Each row was made from one small tree. The marks that hang from a mark follow it in brackets, in alphabetical order. Every link used is in the known rows. Write each row's tree.
In the rows, zero is written as 100.
Known rows:
L[Q S]: 93 98 64 105 82 132 97 120 98 91 108 106 107 105 102 117 66 88 94 125 87
 105 113 72 94 105 89 115 92 115 107 105 94
S[M[Q]]: 105 85 87 109 93 116 116 114 93 96 97 97 106 77 96 108 79 95 99 87 83
 121 95 83 101 85 96 115 84 106 101 92 73
X[D[J M[Q S Z]]]: 108 94 78 126 105 132 173 169 108 74 116 113 96 89 98 130 106 82 58 38
 117 111 95 77 109 107 106 105 73 96 159 72 94
C[F[T[E]]]: 104 114 77 99 94 70 99 91 78 97 84 75 75 119 89 82 131 89 95 78 76 97 78
 92 105 86 90 89 132 106 91 99 103
S[M[Z] Y]: 106 52 98 110 130 95 148 116 81 108 97 104 110 79 95 112 73 100 94 64 78
 123 90 91 97 82 93 115 93 101 117 71 98
Z[Y]: 97 94 91 92 110 80 98 85 105 99 108 101 97 105 102 101 115 109 99 93 99
 102 92 88 96 111 104 95 108 96 105 107 110
R[C]: 101 98 125 100 101 79 123 92 106 93 102 104 109 99 99 96 85 81 100 105
 133 97 113 104 106 104 98 108 117 101 105 89 106
Y[S[M] Z[R[C[F]]]]: 92 85 87 103 99 66 139 51 91 101 97 91 85 95 72 63 97 82 64 154 106 104
 100 87 86 83 81 113 112 99 109 69 92
S[M[Q] Y[Z[R[C]]]]: 108 51 86 110 117 63 149 83 93 97 92 99 99 80 78 115 63 114 78 77 98 136
 113 92 101 84 97 130 95 106 120 71 83
T[E F]: 117 108 107 106 86 89 91 70 89 93 82 82 96 81 87 115 134 112 115 108 85
 93 92 93 95 95 91 85 101 105 114 90 97
D[J[S[Y[Z]]] M X]: 108 72 75 117 124 110 144 77 67 87 98 132 73 100 89 78 70 133 26 114 76
 126 134 98 70 87 94 106 43 95 108 94 142
C[F[T]]: 92 112 79 96 99 77 108 93 87 101 93 82 81 123 88 68 123 85 91 86 88 96
 87 102 102 91 99 93 120 101 87 102 94
C[F]: 91 106 100 98 95 86 110 81 96 98 101 89 96 101 96 70 117 96 102 110 97
 104 92 89 100 96 104 98 117 98 99 89 89
L[Q]: 95 104 87 104 82 109 105 100 102 89 100 97 104 97 99 100 78 103 97 99 90
 106 106 98 96 99 102 109 102 111 95 102 98
Y[S[M[Q]] Z]: 105 93 78 106 77 122 128 82 85 101 91 98 84 67 82 92 102 97 77 101 70
 116 98 79 93 75 86 105 44 102 100 86 92
S[M[Q] Y[Z[R[C[F]]]]]: 101 56 87 108 110 51 161 66 91 96 94 87 95 81 73 83 78 114 81 83 95 141
 107 82 101 81 102 127 108 104 117 60 72
J[S[M[Q Z[R Y]]]]: 106 59 60 108 134 93 129 124 93 83 104 99 108 85 93 111 72 91 70 62 89
 119 63 64 102 102 99 109 122 98 140 104 77
X[D]: 99 98 97 97 109 102 102 100 106 101 102 109 103 100 102 107 98 121 96 90
 103 111 101 116 101 99 94 108 71 97 103 97 85
T[E F[C]]: 116 119 93 106 90 74 105 72 94 92 80 85 96 88 104 108 130 87 108 140 100
 80 92 103 97 91 97 77 106 107 134 75 101
S[M[Q] Y[Z[R]]]: 108 55 62 110 115 86 127 93 88 104 91 96 91 81 78 117 78 136 79 67 65
 138 101 91 94 79 99 121 78 106 116 82 78
M[S]: 99 99 91 100 97 117 120 128 99 96 105 98 95 105 104 119 111 94 98 118
 110 93 93 74 107 103 105 101 89 96 124 91 99
X[D[J M[S[Y] Z[R]]]]: 104 60 58 122 144 106 169 154 99 87 117 119 91 113 94 139 89 116 47 63
 105 116 88 90 100 107 101 116 104 88 166 65 101
X[D[J]]: 100 102 90 103 110 99 123 80 105 92 109 110 96 106 101 106 87 129 83 83
 101 111 112 115 94 99 93 108 68 99 104 93 100
E[T[F]]: 98 104 109 111 94 104 96 67 76 99 92 76 90 99 69 98 127 107 113 108 120
 89 107 91 95 98 100 102 92 102 111 102 96
M[Q S Z[R Y]]: 105 78 65 105 114 88 150 146 117 77 119 89 99 103 103 138 124 85 87 46
 113 97 65 43 117 123 118 95 120 92 168 93 90
Z[R[C]]: 99 89 102 102 114 67 112 97 113 92 105 99 107 112 95 107 77 86 88 113
 132 94 102 105 104 111 98 112 145 100 117 93 96
R[C[F[T]] Z[Y[S]]]: 91 113 99 83 94 32 155 61 96 83 109 96 81 116 81 55 125 69 79 109 152 97
 93 90 110 95 91 91 124 95 108 84 122
Y[S Z]: 100 109 90 97 83 107 111 69 90 105 94 101 79 89 87 84 122 99 78 117 88
 93 105 96 92 89 90 91 58 97 99 94 117
M[Q S Z[R[C] Y]]: 105 77 89 106 114 64 172 144 123 70 121 93 108 100 101 136 110 66 88 48
 148 95 77 49 124 127 116 102 137 93 173 80 96
Z[R Y[S]]: 92 94 62 92 107 85 99 80 107 97 112 101 91 112 98 98 113 107 79 129 89
 90 72 78 94 111 93 97 120 86 122 106 108

Write each row's tree:
108 79 63 116 120 118 145 92 80 90 92 127 80 82 81 94 76 145 41 59 84
 144 117 110 92 86 100 116 38 97 121 86 95 | X[D[J[S[Y[Z]]] M[Q]]]
108 89 89 127 110 122 171 155 94 69 122 120 87 109 104 115 99 72 41 92
 110 90 112 66 84 108 101 94 79 93 145 80 136 | D[J M[S Z] X]
92 75 56 97 115 92 103 82 98 104 111 101 92 106 92 101 93 106 73 142 74
 102 70 74 84 97 82 109 114 92 113 102 97 | Z[R Y[S[M]]]
104 84 60 108 88 111 118 91 92 99 96 93 82 79 79 99 94 102 66 109 69 113
 90 83 91 81 87 110 70 101 111 91 83 | Y[S[M[Q]] Z[R]]
104 57 64 108 107 133 125 132 80 104 104 110 112 84 97 130 54 108 99 100
 60 138 101 54 102 85 84 131 70 106 117 81 72 | L[S[M[Q] Y]]
102 94 78 106 79 132 128 105 90 97 100 99 100 70 95 95 84 90 88 117 70
 111 82 71 100 79 85 112 74 98 104 88 81 | Y[S[M[Q]]]
97 86 82 107 83 75 151 64 94 92 98 85 88 79 72 68 95 80 69 124 101 114
 98 71 97 83 89 116 103 100 117 69 76 | Y[S[M[Q]] Z[R[C[F]]]]
110 43 66 115 137 107 150 127 79 92 96 103 112 76 94 114 44 104 72 60 72
 133 68 73 108 84 95 124 108 98 138 84 67 | J[S[M[Q Z[R]] Y]]
109 49 71 113 116 125 156 154 81 99 106 106 118 75 99 134 60 87 92 55 68
 132 94 50 106 87 86 123 76 106 136 70 77 | L[S[M[Q Z] Y]]
96 72 98 99 118 35 144 47 97 101 97 91 89 106 77 74 100 117 83 94 113
 118 112 99 100 97 105 112 126 98 116 67 98 | S[Y[Z[R[C[F]]]]]
102 88 63 103 101 87 139 117 113 82 117 93 98 89 97 109 119 84 78 60 91
 97 62 58 111 113 102 90 119 87 145 97 98 | M[Q Z[R Y[S]]]
104 87 85 96 87 92 141 90 99 84 112 105 95 70 90 97 98 100 87 94 110 126
 90 68 103 86 90 105 71 98 116 86 98 | R[Z[Y[S[M[Q]]]]]
111 53 84 113 124 120 160 123 73 94 92 107 113 65 95 104 55 102 82 55 77
 135 79 71 110 79 96 119 83 99 127 79 75 | J[S[M[Q Z] Y]]
97 116 93 111 97 88 111 64 82 99 90 79 87 106 88 91 126 80 105 142 133
 77 105 102 97 95 106 94 100 104 129 84 99 | E[T[F[C]]]
111 77 96 116 101 106 141 135 96 90 101 95 112 69 95 114 86 75 95 44 89
 117 89 78 106 88 99 106 92 106 119 83 80 | S[M[Q Z]]
110 121 64 102 104 70 105 108 86 99 81 88 77 125 110 107 110 69 84 102
 92 81 85 113 107 87 92 83 125 110 110 94 121 | F[C T[E]]
106 57 62 107 104 123 128 112 75 108 94 106 96 81 84 124 72 115 87 86 57
 139 118 62 96 79 86 124 41 111 114 79 83 | L[S[M[Q] Y[Z]]]
103 86 89 102 104 66 162 108 119 76 118 97 107 89 95 105 103 64 78 61
 126 92 74 61 116 117 101 98 136 88 151 85 104 | M[Q Z[R[C] Y[S]]]
99 64 91 108 121 39 166 99 110 79 114 85 112 87 89 91 95 67 86 57 116
 119 77 60 107 107 105 112 157 99 140 73 77 | S[M[Q Z[R[C[F]] Y]]]
86 97 84 89 103 50 132 54 110 89 116 93 95 112 92 64 117 87 81 142 118
 93 77 68 100 114 94 102 152 85 124 84 102 | Z[R[C[F]] Y[S]]
104 47 76 109 130 118 141 139 77 108 103 112 114 89 97 129 60 88 90 85
 71 121 97 64 95 88 80 120 86 104 126 73 92 | L[S[M[Z] Y]]
103 114 99 86 90 26 143 60 87 79 100 88 74 111 79 70 134 74 83 97 138 97
 86 79 113 92 81 88 137 100 110 80 134 | R[C[F[T[E]]] Z[Y[S]]]
104 85 85 118 124 84 152 113 102 72 122 122 90 108 103 97 107 87 44 67
 101 100 113 82 76 116 101 86 96 92 127 98 149 | D[J M[Z[Y]] X]
107 72 60 119 118 100 157 177 116 65 125 110 90 106 104 130 120 76 48 69
 105 103 81 41 100 122 114 95 104 87 169 96 112 | D[M[Q S Z[R Y]] X]
90 82 73 99 97 63 153 68 104 86 114 89 101 90 89 72 95 81 79 127 99 114
 72 52 102 99 91 117 139 91 125 77 75 | Z[R[C[F]] Y[S[M[Q]]]]
110 111 119 96 94 30 135 81 88 78 89 84 83 110 77 82 109 72 94 72 151
 104 104 101 117 87 89 94 141 112 103 78 118 | R[C[F[T[E]]] Z]
95 93 104 100 105 40 123 58 106 95 98 88 88 109 77 72 111 90 80 107 128
 102 112 103 97 103 103 102 131 103 112 81 97 | Y[Z[R[C[F]]]]
109 62 81 108 103 99 138 86 81 107 87 99 93 68 84 107 88 129 90 64 65
 142 112 87 96 73 100 117 50 107 103 78 86 | S[M[Q] Y[Z]]
97 110 118 93 99 32 145 82 97 83 97 91 89 116 76 66 99 67 90 83 163 104
 109 114 114 90 98 99 132 107 99 81 106 | R[C[F[T]] Z]
104 64 91 99 132 67 130 63 86 99 89 109 94 102 83 93 62 119 65 106 117
 116 112 106 100 97 97 117 106 98 121 87 105 | J[S[Y[Z[R[C]]]]]
107 95 82 118 86 141 139 165 102 75 115 114 88 97 107 115 106 84 63 113
 97 108 106 53 99 103 108 103 68 92 134 92 103 | D[M[Q S] X]
101 58 82 102 129 116 119 93 66 108 89 113 105 86 96 93 48 125 83 124 73
 131 91 91 94 76 87 125 86 98 100 89 84 | J[S[M Y]]
111 63 93 116 123 90 153 125 96 79 99 101 119 79 90 107 39 62 69 78 124
 113 82 81 111 96 92 121 132 103 139 86 72 | J[S[M[Q Z[R[C]]]]]
108 72 77 114 103 132 133 160 92 92 108 102 115 77 96 131 73 63 91 68 84
 114 96 53 103 93 86 114 85 110 132 83 77 | L[S[M[Q Z]]]
97 79 49 101 102 99 119 97 101 94 111 96 96 92 97 105 93 105 77 114 68
 114 64 61 95 96 89 111 104 92 121 100 82 | Z[R Y[S[M[Q]]]]
100 101 83 101 119 116 118 80 90 88 103 118 97 103 102 93 66 130 70 101
 99 113 104 113 94 97 90 110 70 96 106 103 93 | X[D[J[S]]]
106 40 101 113 142 59 161 107 94 98 102 103 118 91 90 118 51 87 82 74
 112 117 93 94 101 94 91 126 138 101 133 63 93 | S[M[Z[R[C]]] Y]
109 60 94 113 115 81 191 149 106 79 113 96 112 90 100 138 82 82 89 50
 132 110 83 56 130 109 114 117 123 93 172 60 88 | M[Q S[Y] Z[R[C]]]
